Known rows, with every way that one mark hangs from another:
{Z_355 {Z_285 {Z_186 Z_809}}}: [ 1.58, -0.62, -0.18,  0.82,  0.66,  0.84,  3.20, -0.83,  3.30,  2.27,
  1.74, -0.79, -1.67, -0.84, -1.05,  0.64, -0.16,  1.30, -0.25, -2.34,
 -0.69]
{Z_540 {Z_517 {Z_261 {Z_186 Z_891}}}}: [ 0.04, -0.65,  0.65, -0.07, -1.05,  0.14, -3.00, -0.99, -0.28,  0.48,
 -1.22,  1.77,  1.70,  2.26, -0.17,  1.33,  2.85, -2.50,  1.61, -0.19,
 -1.06]
{Z_517 {Z_261 {Z_186 Z_891}} Z_809}: [-0.26, -0.59,  0.16, -1.34,  0.65, -2.26, -0.58, -2.11, -1.85, -0.87,
 -0.42,  2.87,  0.22, -0.52, -0.26,  1.90, -0.33,  0.58,  0.45,  3.06,
 -0.12]
{Z_285 Z_186 {Z_517 Z_809}}: [ 1.28, -0.26,  2.80,  3.43, -0.36,  0.05,  0.86, -2.11,  1.66,  1.43,
  3.15, -0.20,  0.36, -0.96,  2.04, -0.32,  2.59,  0.28, -0.73,  1.39,
  0.45]
{Z_809 {Z_186 Z_891} {Z_517 Z_261}}: [-3.20,  3.40, -2.70, -2.53,  0.81,  0.26,  0.53,  3.67, -2.35, -0.81,
 -3.66, -0.23,  0.07,  1.08,  0.26, -1.23, -1.43, -0.87,  1.17,  0.19,
 -0.55]
{Z_261 {Z_186 Z_891} Z_517}: [ 1.64,  0.07,  1.86,  0.11, -2.73, -1.11, -1.90,  3.19, -1.29, -0.67,
  0.83, -0.24,  2.30,  1.20, -3.91,  1.10,  0.45,  0.33, -1.84, -0.66,
 -0.23]
{Z_540 {Z_517 {Z_809 Z_186}}}: [-1.33,  0.52,  0.92,  2.00, -2.35,  0.52, -2.11,  0.14, -0.91, -1.94,
 -0.85, -1.73,  0.67,  0.33,  4.14, -0.83,  3.38, -2.25,  1.11,  0.73,
  0.04]
{Z_789 {Z_891 {Z_186 Z_809}}}: [-1.61, -1.08, -1.76, -2.04, -0.41,  1.76, -0.54, -0.08,  0.35, -2.92,
  0.25, -0.86, -3.27,  0.54, -1.68, -3.25, -2.93, -1.06, -4.07, -3.15,
  0.07]
{Z_285 {Z_186 Z_809} {Z_517 Z_261}}: [ 1.46, -0.84,  1.07,  0.97,  2.41,  0.52,  1.63, -3.08,  3.04,  3.76,
  1.72,  0.98, -1.81, -1.22, -0.17, -0.21, -0.30,  0.03,  0.32,  0.01,
  0.61]
{Z_261 Z_186 {Z_517 Z_809}}: [ 1.60,  0.21,  3.27,  2.02, -1.88, -1.54, -0.97,  0.98, -0.89, -1.79,
  2.21, -0.64,  2.78, -1.56, -0.31,  1.40,  1.71,  1.55, -2.14,  2.15,
  1.74]
{Z_355 {Z_285 Z_517}}: [ 1.95, -0.17, -0.34,  4.86, -0.82,  1.07, -0.09, -1.89,  1.62,  1.67,
  0.33, -1.97,  1.17,  1.93,  0.34,  3.40,  2.31,  0.03, -0.21, -3.71,
 -0.07]
{Z_809 Z_186 Z_517}: [-2.61,  2.87, -1.94, -0.15, -1.53,  0.67,  1.44,  3.90, -0.84, -1.38,
 -2.02, -2.96,  0.51,  0.52,  1.89, -1.81,  0.49, -0.98, -0.66, -1.11,
  0.52]
{Z_540 {Z_517 Z_261 {Z_809 Z_186}}}: [-1.75,  1.43,  0.63,  1.01,  0.26,  0.68, -1.94, -1.72, -1.13, -1.09,
 -1.91,  0.55,  0.30, -0.27,  4.34, -0.02,  3.09, -2.35,  2.35,  2.20,
  0.54]
{Z_285 {Z_186 Z_809}}: [ 0.70, -1.12,  0.18, -1.27, -0.20,  0.62,  2.21, -0.37,  2.11,  1.68,
  2.15, -0.05, -3.10, -1.46, -0.83, -1.78, -0.30,  0.42, -0.99, -0.84,
  0.23]
{Z_891 {Z_186 {Z_809 Z_517}}}: [-1.40, -1.33, -2.63, -2.32, -0.04,  2.28,  0.71,  0.78, -0.13, -2.25,
 -0.14, -1.54,  0.43, -1.14, -0.31, -4.14, -3.21,  1.23, -0.83, -2.49,
  2.08]
{Z_891 {Z_186 {Z_809 {Z_517 Z_261}}}}: [-1.51, -0.49, -2.77, -3.07,  1.82,  2.44,  0.74, -0.72, -0.15, -1.64,
 -1.07,  0.20,  0.04, -1.76, -0.26, -3.42, -3.46,  1.14,  0.25, -1.41,
  2.43]
{Z_261 Z_186}: [ 0.30, -1.00, -0.20,  0.73, -2.87, -0.99,  0.07, -0.44,  1.02,  0.07,
  0.66, -0.58,  0.51,  0.74, -1.30,  1.38,  1.70, -0.62, -2.21, -1.73,
  0.13]
{Z_789 {Z_891 {Z_186 {Z_809 {Z_517 Z_261}}}}}: [-2.38,  0.53, -2.10, -2.85,  2.01,  2.31,  0.46,  0.50, -0.09, -2.89,
 -0.88,  0.10, -1.72, -0.44, -0.36, -3.30, -3.55, -0.55, -2.55, -1.16,
  0.92]
{Z_285 Z_186}: [ 0.15,  0.70,  0.27, -0.02, -1.09,  1.42,  1.68, -0.42,  1.23,  1.40,
  1.61,  0.54, -1.58, -0.17, -0.52, -1.02,  2.64, -0.48, -1.13, -1.13,
  0.23]
{Z_540 {Z_517 Z_261}}: [-0.43,  0.86, -0.16,  0.89, -0.27,  2.21, -2.50, -2.23, -0.85,  0.47,
 -1.31,  1.41,  0.40,  1.23,  2.09,  0.93,  4.43, -2.64,  2.20, -0.58,
  1.06]
{Z_261 {Z_186 Z_809} Z_517}: [ 2.21, -1.21,  1.79,  0.43, -1.74, -1.16, -0.17,  1.74,  0.80, -0.35,
  2.00, -1.50,  1.09, -1.19, -2.74,  0.64, -0.96,  1.24, -2.43, -0.53,
  1.16]
{Z_285 {Z_517 Z_809}}: [ 0.92, -0.84,  0.95,  3.69, -1.24, -0.26, -1.35, -2.27, -0.77, -0.28,
  1.32, -1.09,  0.54,  0.14,  2.64,  1.25,  1.95,  0.20, -0.45,  0.55,
  1.34]

Rows:
[ 2.40, -1.88, -0.15,  2.33,  1.43, -1.34,  0.04, -2.02,  2.46,  2.66,
 -0.32, -0.18,  0.74,  1.27, -2.06,  3.75, -1.83,  0.90,  0.40, -2.11,
 -1.63] => {Z_355 {Z_285 {Z_517 {Z_261 {Z_186 Z_809 Z_891}}}}}
[ 1.48, -0.18,  2.82,  0.25, -2.00, -2.27, -1.95,  2.37, -2.16, -2.04,
  1.65,  0.08,  2.80, -0.46, -2.01,  1.01, -0.01,  1.50, -1.48,  2.35,
  0.08] => {Z_261 {Z_186 Z_891} {Z_517 Z_809}}
[ 0.32, -1.82, -1.28, -2.80,  0.68, -1.73, -0.21, -1.20, -0.02,  0.80,
 -0.75,  1.83, -1.56,  0.20, -3.00,  1.02, -2.52,  0.32,  0.03, -0.03,
 -0.58] => {Z_517 {Z_261 {Z_186 Z_809 Z_891}}}
[-0.24,  2.36,  1.59,  1.37, -1.44, -0.28, -0.85,  2.18, -2.60, -2.51,
  0.20, -1.36,  0.61, -1.43,  0.87, -0.32,  1.03,  0.62, -0.99,  1.71,
  1.68] => {Z_261 {Z_517 {Z_809 Z_186}}}
[-2.31,  1.84, -1.41, -2.04,  1.19, -1.30, -0.65, -0.80, -3.19, -1.46,
 -2.37,  1.82, -1.95, -0.53,  0.85,  0.10, -1.11, -0.35,  1.27,  2.58,
 -0.23] => {Z_517 Z_261 {Z_809 {Z_186 Z_891}}}
[ 1.15,  0.24, -0.23,  0.77,  1.28,  1.19,  4.16,  1.25,  3.18,  1.72,
  1.44, -1.71,  0.09, -1.28,  0.31,  0.04, -0.42,  1.83, -0.07, -1.51,
 -0.28] => {Z_355 {Z_285 {Z_186 {Z_809 Z_517}}}}
[-2.01, -0.42, -1.82, -2.04, -0.05,  2.13,  0.20,  1.95,  0.21, -3.55,
 -0.02, -1.64, -1.56,  0.19, -0.49, -3.83, -3.27, -0.45, -3.52, -2.30,
  0.58] => {Z_789 {Z_891 {Z_186 {Z_809 Z_517}}}}
[-0.82,  0.92, -1.25, -1.62,  0.48, -0.63,  0.61,  1.68, -1.12, -0.28,
 -1.47,  0.91,  2.04,  0.69, -0.61,  0.62, -0.22,  0.15,  0.43,  0.83,
  0.21] => {Z_809 {Z_517 {Z_261 {Z_186 Z_891}}}}
[-2.30,  2.37, -1.08, -0.49,  1.28, -0.66,  0.32, -2.28, -2.01, -1.31,
 -1.88,  1.21, -1.70, -1.51,  2.37,  0.31,  0.40, -0.43,  0.69,  2.41,
  1.17] => {Z_517 Z_261 {Z_809 Z_186}}
[-2.71,  2.29, -2.26, -1.69, -1.67,  0.17,  0.27,  5.52, -2.11, -1.62,
 -2.72, -2.29,  0.38,  1.59,  0.21, -2.07, -1.11, -0.61,  0.06, -0.94,
 -0.89] => {Z_809 {Z_186 Z_891} Z_517}
[-1.81,  1.14,  0.29, -0.22,  0.02,  0.23, -2.82, -0.46, -2.20, -1.33,
 -2.42,  0.96,  0.28,  0.72,  2.97, -0.16,  1.78, -2.25,  2.86,  2.22,
 -0.80] => {Z_540 {Z_517 Z_261 {Z_809 {Z_186 Z_891}}}}
[-0.70, -0.33, -2.72, -3.91,  1.65,  0.01,  0.49,  2.28, -2.24, -0.46,
 -1.59,  0.56, -1.23, -0.03, -0.72, -1.22, -3.60,  1.23,  1.75,  0.52,
  0.34] => {Z_186 {Z_809 {Z_517 Z_261}} Z_891}
[-1.95,  0.72, -0.97, -1.16, -1.53, -1.42, -0.79,  1.34, -2.77, -2.12,
 -1.21, -0.66, -1.45,  0.41,  0.84, -0.90, -0.78, -0.26, -0.04,  1.03,
 -0.79] => {Z_517 {Z_809 {Z_186 Z_891}}}
[ 0.19, -2.33, -0.86, -2.08, -1.47, -1.96,  0.71,  3.54,  0.34, -0.53,
  0.27, -1.61,  0.84,  0.50, -1.91, -0.84, -3.09,  1.10, -1.01, -0.58,
 -0.92] => {Z_261 {Z_186 {Z_809 Z_517} Z_891}}
[ 1.03,  0.60, -0.21,  0.39, -0.23,  0.98,  1.60,  0.44,  1.42,  2.06,
  0.67,  0.28, -0.69,  1.20, -2.17,  1.14,  1.05,  0.36,  0.26, -2.23,
 -2.07] => {Z_355 {Z_285 {Z_186 Z_891}}}
[ 2.19,  0.05,  2.30,  5.09,  0.59,  0.44,  1.87, -2.54,  2.96,  2.18,
  2.48, -0.90,  1.23, -0.52,  1.72,  2.22,  2.57,  0.93, -0.14, -0.21,
 -0.52] => {Z_355 {Z_285 Z_186 {Z_517 Z_809}}}
[-0.12, -1.07,  1.78,  0.34, -0.35, -0.84, -2.83, -1.64, -0.90, -0.89,
 -0.43,  1.98,  2.04,  0.66,  1.88,  1.36,  2.68, -1.43,  2.11,  2.68,
 -0.56] => {Z_540 {Z_517 {Z_261 {Z_186 Z_891}} Z_809}}
[ 1.42, -1.17,  0.76, -0.66,  2.32, -0.12,  0.49, -1.44,  1.81,  3.69,
  1.14,  1.53, -2.01, -0.07, -1.85, -0.61, -1.82,  0.26,  1.08,  0.16,
 -0.93] => {Z_285 {Z_186 Z_809 Z_891} {Z_517 Z_261}}
[ 0.84,  0.18,  2.06,  0.91,  2.05, -0.41, -0.06, -2.41,  0.19,  2.03,
  1.35,  2.57, -0.27, -0.53,  0.61,  0.31,  0.70,  0.30,  1.36,  2.79,
 -0.65] => {Z_285 {Z_186 Z_891} {Z_517 Z_261 Z_809}}
[-0.30,  0.24, -0.63, -3.77,  2.37,  0.40,  2.47,  1.98,  0.37,  1.47,
  0.39,  1.32, -1.40, -0.99, -1.09, -2.45, -2.50,  1.19,  1.18,  1.23,
 -0.42] => {Z_285 {Z_186 {Z_809 {Z_517 Z_261}} Z_891}}
[ 1.63, -2.38,  0.15,  0.72,  0.52, -1.67, -1.12, -2.04,  1.17,  2.08,
  0.00,  0.57, -0.14,  0.96, -1.81,  1.75, -1.75,  0.00, -0.13, -0.83,
 -0.55] => {Z_285 {Z_517 {Z_261 {Z_186 Z_809 Z_891}}}}
[-0.42,  2.27,  1.35, -0.08, -1.49, -0.75, -1.77,  3.43, -3.38, -2.55,
 -0.16, -0.96,  0.44, -0.58, -0.26, -0.52, -0.30,  0.51, -0.49,  1.93,
  0.53] => {Z_261 {Z_517 {Z_809 {Z_186 Z_891}}}}
[ 0.32,  1.56,  0.00,  4.45,  1.89, -0.44,  0.52, -3.03,  0.88,  1.01,
 -1.17, -0.81,  0.77,  0.01,  2.19,  3.54,  1.03,  0.24,  0.92, -0.14,
 -0.07] => {Z_355 {Z_285 {Z_517 Z_261 {Z_809 Z_186}}}}
[ 0.03, -0.71,  1.95,  1.61, -0.21, -0.35, -2.14, -3.08,  0.09, -0.63,
 -0.03,  1.50,  2.09, -0.37,  3.11,  1.63,  3.90, -1.50,  1.43,  2.54,
  0.72] => {Z_540 {Z_517 {Z_261 Z_186} Z_809}}
[ 1.47, -0.94, -0.48, -0.67,  0.44,  0.35,  2.34,  0.67,  2.20,  2.16,
  1.20, -0.20, -1.86,  0.25, -2.39,  0.34, -1.57,  1.39,  0.40, -2.25,
 -2.22] => {Z_355 {Z_285 {Z_186 Z_809 Z_891}}}
[ 1.75,  0.41,  1.80,  2.92,  2.73,  0.00,  0.92, -2.69,  1.71,  2.72,
  1.05,  1.47,  0.79,  0.01,  0.42,  2.47,  0.76,  1.06,  1.85,  0.97,
 -1.37] => {Z_355 {Z_285 {Z_186 Z_891} {Z_517 Z_261 Z_809}}}
[ 0.83,  0.50,  0.92,  0.58,  1.23,  0.71, -0.23, -1.61,  0.99,  3.45,
  0.51,  2.26, -0.52,  1.14, -1.35,  0.28,  0.99, -0.72,  0.91, -0.09,
 -0.93] => {Z_285 {Z_186 Z_891} {Z_517 Z_261}}
[-0.37, -1.10, -2.22, -3.09, -0.54, -0.06,  0.28,  3.86, -1.87, -0.96,
 -0.65, -1.45, -0.93,  0.50, -0.69, -1.87, -3.42,  1.33,  0.64, -0.56,
 -0.11] => {Z_186 {Z_809 Z_517} Z_891}
[ 0.64, -1.91,  0.67,  0.21, -0.09,  0.14, -1.61, -2.10,  1.52,  0.76,
 -0.46,  0.59,  0.68,  0.22,  0.82,  0.90,  1.83, -1.80,  1.19, -0.08,
  0.29] => {Z_540 {Z_517 {Z_261 {Z_186 Z_809}}}}
[ 0.38, -1.83, -0.56, -0.53, -1.24, -1.31,  1.70,  1.92,  1.48, -0.64,
  0.82, -2.20,  0.94, -0.61, -0.32, -0.47, -1.43,  1.10, -1.64, -0.66,
  0.71] => {Z_261 {Z_186 {Z_809 Z_517}}}
